What can hang from each mark:
biponop: tobob
dabube: gilo tobob
moseruk: gilo
faven: tobob
bena: gilo
gilo: baded bena dabube lizi lobot moseruk tobob
tobob: biponop dabube faven rebig
rebig: tobob
suvedi: tobob
lobot: gilo
sazag: gilo tobob

Every row comes from one small tree of marks. The marks that hang from a mark follow it in brackets, in alphabetical order. Every link used is in the known rows. Which tree was each row made from?
In the rows, zero is written as 128.
Known rows:
tobob(dabube(gilo(baded bena)) faven): [116 113 125 169 108 171 163  37  59 102 131  84 111 165 161 175 130 205
  66 151 151 137 130  96  97 123 127  88 175 144 141 102 130 120 171 162
 122 151  97 129 178 163 151 159 130 173 102  81 115 106  90]
lobot(gilo): [108 153 118 121 159 151  79 185 138 148  78 138 160 131 131  95 117 110
  87 104 109 136 105 148 135 115 132 145 107 195 128 122 119 144  85 125
 145  89 111 162 148  86 124 108 116 121 156 138 127 115 119]
sazag(gilo(baded dabube lobot tobob)): [141 118 152  72  76  47 136  98 131 137 101 144  91 139 128 126  98 132
 130  97 172 170 166 127  97 137 165 193  58 177 123 135 105 143  94 118
 180 107 150 109 151 160 116 143 134 129 134 120 157 127 166]
bena(gilo(lobot moseruk)): [139 108 172  91 132 106 152  90  89 154 126 148 117 129 136 158 140 141
 112  98 155 148 116 178 151  84 103 164 146 137 163 115 128 182  89 123
 146  99 158 111 133 143 120 142 122  93 124 121 139 119 109]
gilo(baded bena dabube lizi): [161 128 170 101 115 127 184  60 145 119  87  94 148 186 120 117 108 177
  83 190 147 185 183  92 105 177 139  93 121 200  86 173  84 147 156 119
 139 222 123  98 113 106 141 122 127 183 106 166 211 126 118]
faven(tobob(biponop dabube)): [119 158  71 128 138 166 112 115 144 141 155 121 152 141 107  89 133 107
 120 149  86 116  91  98 151 152 107  55 138 133  97 149 174  97 141 125
 157 119 180 147 118 152 121  66 142 173 147 103 139 133 121]
faven(tobob(dabube(gilo(bena moseruk)))): [129 119 168 162 125 171 107  51  84 126 163  68 128 121 114 175 161 173
 127 121 142 135 126  87 130 132  98  42 203  84 122  98 186 116 127 124
 143 133 152 174 150 160 158 106 146 156 122  94 109 125  65]
bena(gilo(dabube lizi)): [161 143 160  95 161 143 210 102 149 143  76 115 140 141 115  96 130 153
  75 166 116 152 131 138 136 142 133 102 146 179 101 191  81 152 154 119
 142 184 115  95  89 107 120 129 110 186 137 168 196 125 131]
moseruk(gilo(bena tobob)): [169 144 192 127 110 161 110 113  89 128 102  94 134 114 134 151 125  82
 196 149 155 137 166 105 117 127 144 141 130 147 144 109  90 119 138  99
  94 132 135 135 156 146 141 148 147  74 123 163 157 108 167]
biponop(tobob(dabube faven rebig)): [124 131 111 153 160  84  88 176 151 130 133 142 115 114 194 112 118 128
 146 134 141 121 112 118 107  91 138 153 133  86 152 120 168  85 158 182
 102 133 103  76 114 130 134 126 103  86  98  97  91 146 145]
rebig(tobob): [117 142 114 142 123 140 128 174 147 130 117 133 160 151 122 122 114 121
  85 114 116  85 137 155 148 136 135 129 117 132 112 130 128 124  77 136
 141 141 109 141 113 123 129 129 135 130 133 154 114 136 114]
faven(tobob(rebig)): [151 146 125 135 162  88  86 165 172 104 110 143 132 123 122  99 122 101
 125  97 135 117 107 108 129 117 118 119  82 124  95 100 138 102 139 131
 163 146 140 124  97 132 128 108 122  91  91 143 116 124 122]
tobob(dabube(gilo) rebig): [ 99 151 133 143 200 119 116 129 132 106 146 122 110  99 169 158 126 161
 113 119 144 137  96  98 102 102 119 106 134  91 114 108 128 109 135 148
 135 111  93 157 113  92 120 124 122 131 106 102 107 122 115]
dabube(gilo(baded) tobob(biponop faven)): [100  97  66 161  57 149 174 126  89 107 137 120 122 146  89 134 147 111
  85 155  78  87 109 137 115 142 131 152 113 119 137 123 129 157 148 123
 108 101 114 129 168 149 113 211 151 190 169 126 121 124 107]
rebig(tobob(faven)): [127 121 100 169  90 156 150 173 127 137 116 143 149 157 124 110 116 128
  73  86 113  61 118 172 157 126 143 140 135 131 127 132 140 108 121 154
 134 151  80 124 135 154 146 130 124 122 128 144  83 131 121]
tobob(faven): [137 126 113 141 111 132 122 152 107 129 110 137 141 142 133  97 115 108
  95 103 120  82 101 166 143 115 127 135 112 160 148 127 105 121 146 149
 132 149 105 117 151 134 137 132 105 105 123 139 101 125 137]
gilo(lizi lobot moseruk tobob): [146  92 172  97  93  81  88 139 136 132 104 147 119 116 102 150 137 127
 182 109 155 162 158 150 137 118 122 134  93 167 128 114 105 136  84  92
 129 120 174 119 140 148 127 102 132  98 126 143 163 120 134]
tobob(biponop dabube): [104 163  91 114 154 162 126 118 131 146 162 130 159 145 136 107 121 123
 129 158  99 119 105 120 142 146 107  89 135 141 117 169 134 116 125 127
 131 114 153 152 118 100 110  86 134 152 160 110 153 135 135]
biponop(tobob(dabube faven)): [122 127 101 147 126 116  91 153 121 143 128 122 124 132 174 107 121 116
 120 151 124 110 110 133 121 106 135 133 149 123 156 128 163  93 140 181
 109 125 122  90 146 162 136 129 105 121 130  92  95 148 139]
suvedi(tobob(dabube faven)): [107 134  35 143 137 173 115 129 117 120 136 139 130 132 127  93 126 146
  89 107  98 106 124 144 163 151 136 114 168 132 164 121 132 123 123 152
 124 135 128 139 129 153 134 109  93 130 131  92  76 137 134]
tobob(biponop dabube(gilo) rebig): [ 93 161 111 134 191 160 130 134 133 120 170 129 130 104 139 142 136 138
 152 142 113 127  90 102 114 126 107  99 131  86 106 137 143 116 144 129
 122 101 110 167 110  73 114 119 138 145 136 103 124 121 122]
biponop(tobob(dabube rebig)): [116 156 124 125 192  72  70 170 171 123 125 136 120 112 193 122 115 123
 158 158 146 149 134  94 100  99 131 145 119  92 133 121 162  99 118 165
 111 118 125  94  87 103 120 125 110  93 108 105 123 149 136]
faven(tobob(dabube rebig)): [134 151 112 141 186  99  88 128 169 110 139 140 127 118 154 109 120 144
 120 105 134 133 103  85 126 121 120  84 125 104  92 113 161  86 147 148
 165 136 151 132  93 145 128  72 122 128  88 108 122 127 120]
sazag(tobob(dabube rebig)): [122 149 147 133 178  93 101 146 174 127 153 156 119  94 172 110 117 140
 113 107 146 115 116 115 130 117 114 104 110  94 104 116 165  84 141 166
 178 126 148 134 106 111 132  64 133 130  87 119 121 124 126]
dabube(tobob): [108 125 107 118 119  81 137 156 142 125 114 118 145 149 114 118 115  98
  83 128 100 112 133 146 125 131 132 155  93 134 131 131  98 147  99 112
 115 106 136 131 121 120 110 166 132 143 154 160 136 151 120]
suvedi(tobob(dabube(gilo))): [ 88 147  63 132 175 187 110 118 113 105 139 113 119 100 112 132 140 145
  95 132  97 126 123 118 139 148 124  89 171 101 146 103 129 137  89 137
 117  97 129 182 125 123 123 134 111 164 146  96  88 133 105]
suvedi(tobob(biponop faven)): [119 139  32 134 102 211 134 158 122 128 134 149 146 138  73  62 135  77
 135 119  72  80 118 171 178 169 123 144 131 135 165 141 126 144 127 116
 111 135 130 137 127 130 126 129 108 109 161 131  83 137 140]
suvedi(tobob(dabube(gilo(baded)) faven)): [100 115  30 159 116 186 136  88  87  80 126 122  96 126 127 140 144 178
  63 136 111 116 123 116 134 147 139 108 167 121 161  83 132 140 128 160
 130 117 124 150 154 165 130 153 105 168 122  75  76 115 100]
faven(tobob(biponop dabube rebig)): [126 164  89 137 175 136 107 133 174 125 164 144 141 122 125  95 129 118
 153 129 109 122  94  83 136 136 108  77 126 103  88 144 178  88 157 130
 155 128 161 138  87 131 118  67 137 143 115 104 135 129 124]
biponop(tobob): [134 147 126 114 135  99  75 186 138 133  94 117 141 131 148 105 123  68
 140 165 125 117 131 133 117 113 129 157  95 135 143 116 133 125  89 142
 107 123 143 101 126 118 126 155 114  95 139 142 127 152 135]
suvedi(tobob(biponop faven rebig)): [126 148  50 138 137 179 117 178 155 114 138 171 138 119  91  68 132  86
 157 105  89  91 122 156 161 151 124 162 123 103 153 139 129 134 144 120
 108 141 112 133  98 109 124 129 105  72 130 127  79 136 146]
faven(tobob(dabube)): [128 144  97 138 154 122  91 110 140 128 136 122 139 136 132 106 124 134
  86 121 115 122 101  95 140 131 121  59 136 139 101 112 161  93 129 144
 170 128 170 138 127 160 128  74 129 162 121 109 126 133 113]
suvedi(tobob(biponop)): [109 163  46 103 133 198 115 154 146 125 125 144 154 138  76  75 133  68
 142 145  72 107 138 151 167 177 116 131 122 139 145 142 116 157  85  96
 118 120 158 159 103 108 114 122 118 115 169 141 118 141 132]
biponop(tobob(dabube(gilo(baded lobot)))): [ 99 115 109 122 125  85 106  99 101 124 141 121  75 128 171 184 125 151
  99 174 150 180 103  90  83  87 136 143 120 125 135  73 174 140  92 168
 131  70 145 112 156 164 116 173 130 168 107  76 125 132 110]
gilo(bena dabube(tobob) lobot moseruk): [127  86 219  91  86  67 196  81 119 195 169 103 121 158 106 163 123 134
 143 101 148 169 147 162 133 115 133 171 160  93 139 149 146 183 112  87
 133 121 125 124 125 114 138 149 153 141 154 163 130 174 123]
dabube(gilo(baded bena lobot moseruk)): [129  96 187 113  84 116 139  44  58 122 146 111 100 150 130 214 139 175
 119 126 182 172 145 129 107 111 107 143 140 137 147  74 136 181  96 119
 135 119 138 139 177 142 141 171 148 116 104 105 130 114  80]

Which tree is each row?
[154 129 191 128 101  57  80 150 191 103 125 177 146  69 101  63 117 147
 137  84 158 123 173 158 115 172 109 147  93 120  95 172 136 124 102 144
 149 155 153 119 103 104 122  97 133  80 101 122 148 115 101]
sazag(gilo(lizi moseruk) tobob(rebig))
[132 136  72 145 146 141 105 177 150 100 114 162 124 118 116  85 123 115
 128  84 117  99 135 159 150 133 135 170 117 108 163 109 114 131 133 135
 112 149  96 122 102 119 133 134  89  62 105 128  66 132 141]
suvedi(tobob(faven rebig))
[129 108 161 132 120 134 106 132 113 105 118 114 148  94  92 142 149 145
 120 146 124 123 134 138 123 149 107  90 142 137 113 127 102 157 104 112
 111 143 126 155 139  99 127 136 128 134 141 146 140 116  87]
dabube(gilo(lizi moseruk))
[ 96 135 104 175 143 167 159 126 152 112 125 114 149 131 108 147 130 197
  53 151 101 127 124 112 120 148 138  51 178 126  76 150 142 109  99 141
 124 135  93 162 111 128 130 120 141 218 130 111 130 118  83]
rebig(tobob(dabube(gilo(lizi))))
[110  71 132 160  74 112 141 145  80 125 149 106 126 101  95 155 158 118
 112  94 108  71 108 173 137 113 118 156 154  66 163 108 134 159 123 125
  99  93 104 142 172 137 133 191 137 142 168 137  71 142  93]
dabube(gilo(moseruk) tobob(faven))
[125  78 165 106  82  90  88 104  70 101 119 126  83 104 127 217 159 135
 165 116 173 147 144 121 118  99 125 158  85 124 152  42 124 152  80 110
 154  75 170 148 180 164 128 163 148 107 123 122 127 106 111]
dabube(gilo(baded lobot moseruk tobob))
[136 106 161 100 110  80 111 120 131 142 136 160 142 127 106 128 121 148
 121 109 147 163 133 163 135 130 113 131 113 175 116 140 110 163  88 111
 126 136 155 124 127 125 121 102 124 109 115 139 154 124 116]
gilo(lizi lobot moseruk)
[145 131 128 146 132  81  86 205 152 123 104 146 122 115 165 102 124  83
 159 130 143 101 116 142 109  90 136 191 100 104 152 108 145 106 148 162
  99 142  96  73 120 123 137 160 100  54 101 135  89 144 146]
biponop(tobob(faven rebig))
[140 103 182  67  95 124 135 142 120 192 157 133 118 109  99 151 149  78
 236 111 138 129 122 157 162 123 123 154 109 104 135 140 148 147 106  74
 165  95 171 142 138 108 130  92 151 116 179 163 139 148 166]
gilo(dabube lobot moseruk tobob(biponop))
[121 108 108 151 122  63 145 176 150 114 123 151 129 133 131 107 114 116
 108  85 119  97 118 153 122 105 138 186  97  97 138 129 116 124 156 136
 110 131  87  96 115 126 122 168 119 101 119 148  97 141 136]
dabube(tobob(faven rebig))
[133 123 155 101 102 102 151  56  96 128 121 134 115 200 149 160 101 153
  87 130 171 187 148 117 106 117 126 150  97 197 129  96 113 163 103 124
 143 146 144 105 154 152 135 154 139 119  89 118 159 117 117]
gilo(baded bena lobot)
[117 122 166 154 143  99 171 115 156  92 110  96 136 146  89 150 123 162
 103 146 120 171 164 106  76 135 132 126 130 109  97 136  97 141 143  94
  66 156  70 121 100  99 124 197 142 157 112 146 158 130  90]
dabube(gilo(bena lizi) tobob(rebig))
[152 138 197 118 110 131 152  79  85 166 154 133 124 133 142 143  98 107
 136 122 161 168 112 131 115 110 141 162 150 160 130 125 119 161 132 113
 115 115 118 129 147 142 135 145 146  79  96 137 136 117 155]
moseruk(gilo(bena lobot))
[143 129 161 120 166  79 102 127 131 136 153 168  82  72 190 165 111 114
 202  99 177 173 117  96 109  80 157 161 123 103 128 100 130 102 146 129
 127  70 140 133 123 148 115 106 143  73  86 111 132 111 191]
moseruk(gilo(lobot tobob(dabube rebig)))
[165  96 187 140  64 150 112 113 104 115  89  94 147 148 100 141 149 144
 182 124 153 126 200 146 135 139 123 107 143 161 150 130  99 112 145 103
  93 193 130 105 165 153 163 119 126  95 123 150 147 114 114]
gilo(bena lizi moseruk tobob(faven))
[113 144  93 146 154 146 134 139 144 136 167 157 139 127 158  97 119 136
 143 118 117 105  89 127 140 123 119 120 135 113 129 162 146  91 182 149
 124 134 104 119 116 108 123  93 118 113 122 100 116 125 149]
tobob(biponop dabube faven rebig)
[ 89 165  74 142 151 252 156  77 104 130 160  85 139 143  86 140 148 141
 139 163  85 146 146 105 140 169 113  74 194 105 145 136 149 144 106 104
  92 115 122 190 121 112 134 136 132 169 162  90 108 137  98]
suvedi(tobob(biponop dabube(gilo(bena))))
[183 142 214 115 128 160 184  83 131 157 121  99 151 121 118  98 106 127
 130 180 138 171 144 104 114 165 155 105 178 163  90 192  87 143 178 106
 105 197  99 120 104  92 141 118 139 150 118 188 184 124 158]
moseruk(gilo(bena dabube lizi))
[129 115 120 128 118 109 197 170 170 162 153 144 134 133 103  90 125  87
 148 111  93  93  95 155 139 131 138 179 113  71 122 189 136 134 185 113
 121 136  80 108  96  89 118 147 138 145 166 172 115 161 164]
gilo(dabube(tobob(biponop faven rebig)))
[138 100 122 109 102 101  73  93 134  76  96 112 128 131 146 164 146 187
 151 166 154 161 203  84 120 155 125  79 123 163 120 122 102 117 110 126
 133 143 202 115 131 156 120  88 132 155 116 117 195 104 108]
gilo(baded lizi moseruk tobob(dabube))
[150 112 166  97 130 138 116 129  98 115  74 104 125 112 130 167 169 119
 179 126 146 109 175 150 154 102 110 145 129 125 167 104  97 146  98 113
 130 110 173 121 138 146 129 150 127  86 149 149 158 110 120]
bena(gilo(moseruk tobob))
[108 168 106 118 183 131 121 137 166 131 164 147 143 130 157 115 116 130
 161 140 118 135 110 105 131 131 114 114 117 114 111 160 136 107 145 130
 128 122 132 137  88  80 111  84 132 119 130 105 143 130 140]
tobob(biponop dabube rebig)
[146 108 234  83 107 105 167  70 105 197 160 111 125 150 128 162 121 143
 153  99 173 167 134 162 137 117 118 142 154 120 139 142 141 167 115 103
 157 150 125 133 135 105 153 107 140 113 132 153 129 153 129]
gilo(bena dabube lobot moseruk)
[153 109 155 120 105 138 138 162 120 152  94 109 120 122 128 113 134  92
 153 103 130  89 120 150 144 121 146 138 102 134 147 126 101  97 163 123
 158 153 109 117 154 141 150 113 115 129 150 174 111 137 178]
gilo(dabube tobob(faven))
[118 137 156 104 106 148 214 111 145 182 148  86 155 178  87 113 124  92
 141 166  88 135 145 132 133 158 130 137 137 116 116 197 129 157 143  82
 111 142 115 127 107  88 127 156 158 189 188 174 160 169 137]
gilo(bena dabube(tobob(biponop)))
[118 120  96 145 110 103 161 180 158 129 145 157 141 140 106  91 125  85
 141 110  89  86 109 157 134 120 128 183  98  92 134 157 130 129 162 116
  99 119  98 103 112 109 114 162 137 110 150 146 113 142 139]
dabube(tobob(biponop faven rebig))
[ 95 158  76 143 135 185 151 144 156 149 159 139 167 157 124 119 123 134
 106 144  88 101 120 127 156 151 127  88 157 109 102 178 164 107  89 134
 136 116 129 157 101 114 122  94 148 179 158 109 131 138 118]
rebig(tobob(biponop dabube))
[102 121 106 165 137 161 135 116  80 126 155 113 120 119 150 140 135 160
  78 115 115  96  75 136 123 113 122  90 168 119 139 118 135 109 158 166
 130 110  92 156 173 141 140 128 117 164 132  92  80 114 115]
tobob(dabube(gilo) faven)
[163 115 164 115 108 109 114 134 126 137 103 157 114  91 113 128 112  91
 170 139 141 167 130 123 118 122 157 146 102 184 109 124  85 128 128 101
 110 104 145 120 143 160 119 124 142  98 107 161 174 102 179]
moseruk(gilo(lizi lobot tobob))
[ 93 153  77 141 210 158 100 134 148  90 142 130 103  92 133 139 135 155
 118 114 120 139 123 104 128 130 126 114 156  72 137  96 133 131 105 136
 115 104 105 173  92  98 120 128 105 123 114  99  81 133 113]
suvedi(tobob(dabube(gilo) rebig))
[166  78 129 132  52 109  87 128 108  76  70 123 128 130 116 144 152 147
 148 140 150 119 188 128 132 150 131 122 102 177 139 113  88 122 138 127
 121 171 167  95 162 170 137 124 122 113 113 144 162  99 118]
gilo(baded lizi moseruk tobob(faven))
[169 107 140 112  86  92 112 106 112 108  89 160 100 110 133 141 112 115
 142 162 156 183 152  92 103 130 166 155  84 207 105 109  83 142 128 113
 128 115 169 104 147 174 114 143 144 117  91 150 197  85 166]
moseruk(gilo(baded lizi lobot tobob))
[101 124 136 143 157  79 136 163 145 100 127 118 116 108 117 150 128 113
 108 115 117 118 115 127 101 106 128 167  99  71 120  99 109 147 118 115
 107  89  88 138 115  95 107 194 136 131 135 143 111 139 113]
dabube(gilo tobob(rebig))
[100 139  64 173 100 200 169 148 137 156 166 143 160 161 123 110 126 143
  94 119  86  72 101 153 164 143 133  98 177 108 119 177 174  93 131 157
 133 126  98 140 126 146 136 101 140 174 149 101 102 130 127]
rebig(tobob(biponop dabube faven))
[130 125 120 145 153 108  93 156 141 108 113 136 109 117 178 136 129 140
 166  90 151 111 134 111 121  95 137 128 109 116 147 107 121  69 168 152
 131 130 113 113 135 149 136 100 110  90 102 110 105 118 160]
gilo(tobob(dabube faven rebig))
[118 121 137 127 132 115 145 117 119 131 123 143 118 126  97 133 116 147
  76 126 124 164  97 138 106 117 125 114 108 180  96 115  98 152 106 109
 129 118 106 142 143 124 121 145 132 164 117 125 141 113 113]
dabube(gilo(lizi lobot))
[155 125 145 120 123 149 142 185 157 148 117 137 124 112 118 105 140  76
 217 113 124  93 115 134 144 126 140 156  95 100 131 148 124  93 192 111
 143 148  98 116 115 103 138 108 129 108 148 169 119 134 189]
gilo(dabube tobob(biponop faven rebig))
[168  92 196 116 120  98 105 176 134 136 119 124 113  84 142 144 150 111
 222  78 169  90 147 151 148 101 134 167 119  71 155 120 127 106 164 124
 147 156 113 113 129 107 152 103 114  64 127 173  95 133 164]
gilo(dabube moseruk tobob(faven rebig))
[ 97 144 118 138 162 127  89 146 112 128 128  92 113 103 159 151 138 117
 123 173 120 134 105 100  99 105 121 108 147  96 138 104 163 115 103 161
 108  89 124 133 142 127 126 153 124 157 145  97 107 144 114]
biponop(tobob(dabube(gilo)))
[154 137 110 112 138 126 174  81 128  77  54 127 130 164 131 120 128 176
  45 186 127 162 165 109 115 143 123 113 115 221 108 148  61 164 126 142
 130 170 153  81 106 146 105 161 114 169 105 140 221  93  99]
bena(gilo(baded lizi))
[136 139  95 116 110 170 109  99 101 110 131 123 121 102 159 149 134 102
 189 193 125 137 149  63 123 148 146 119 130 140 126 129 119 109 147 127
 122  87 191 134 140 157 107 117 160 133 144 120 186  96 170]
moseruk(gilo(baded tobob(biponop dabube)))
[141 130 206  88 127 115 192  78 120 192 147 114 122 173 132 135 101 136
 120 109 160 174 117 145 125 114 137 141 133 157 121 141 126 154 129 107
 160 154 103 126 132 111 145 114 134 139 126 151 134 148 147]
gilo(bena dabube lobot)
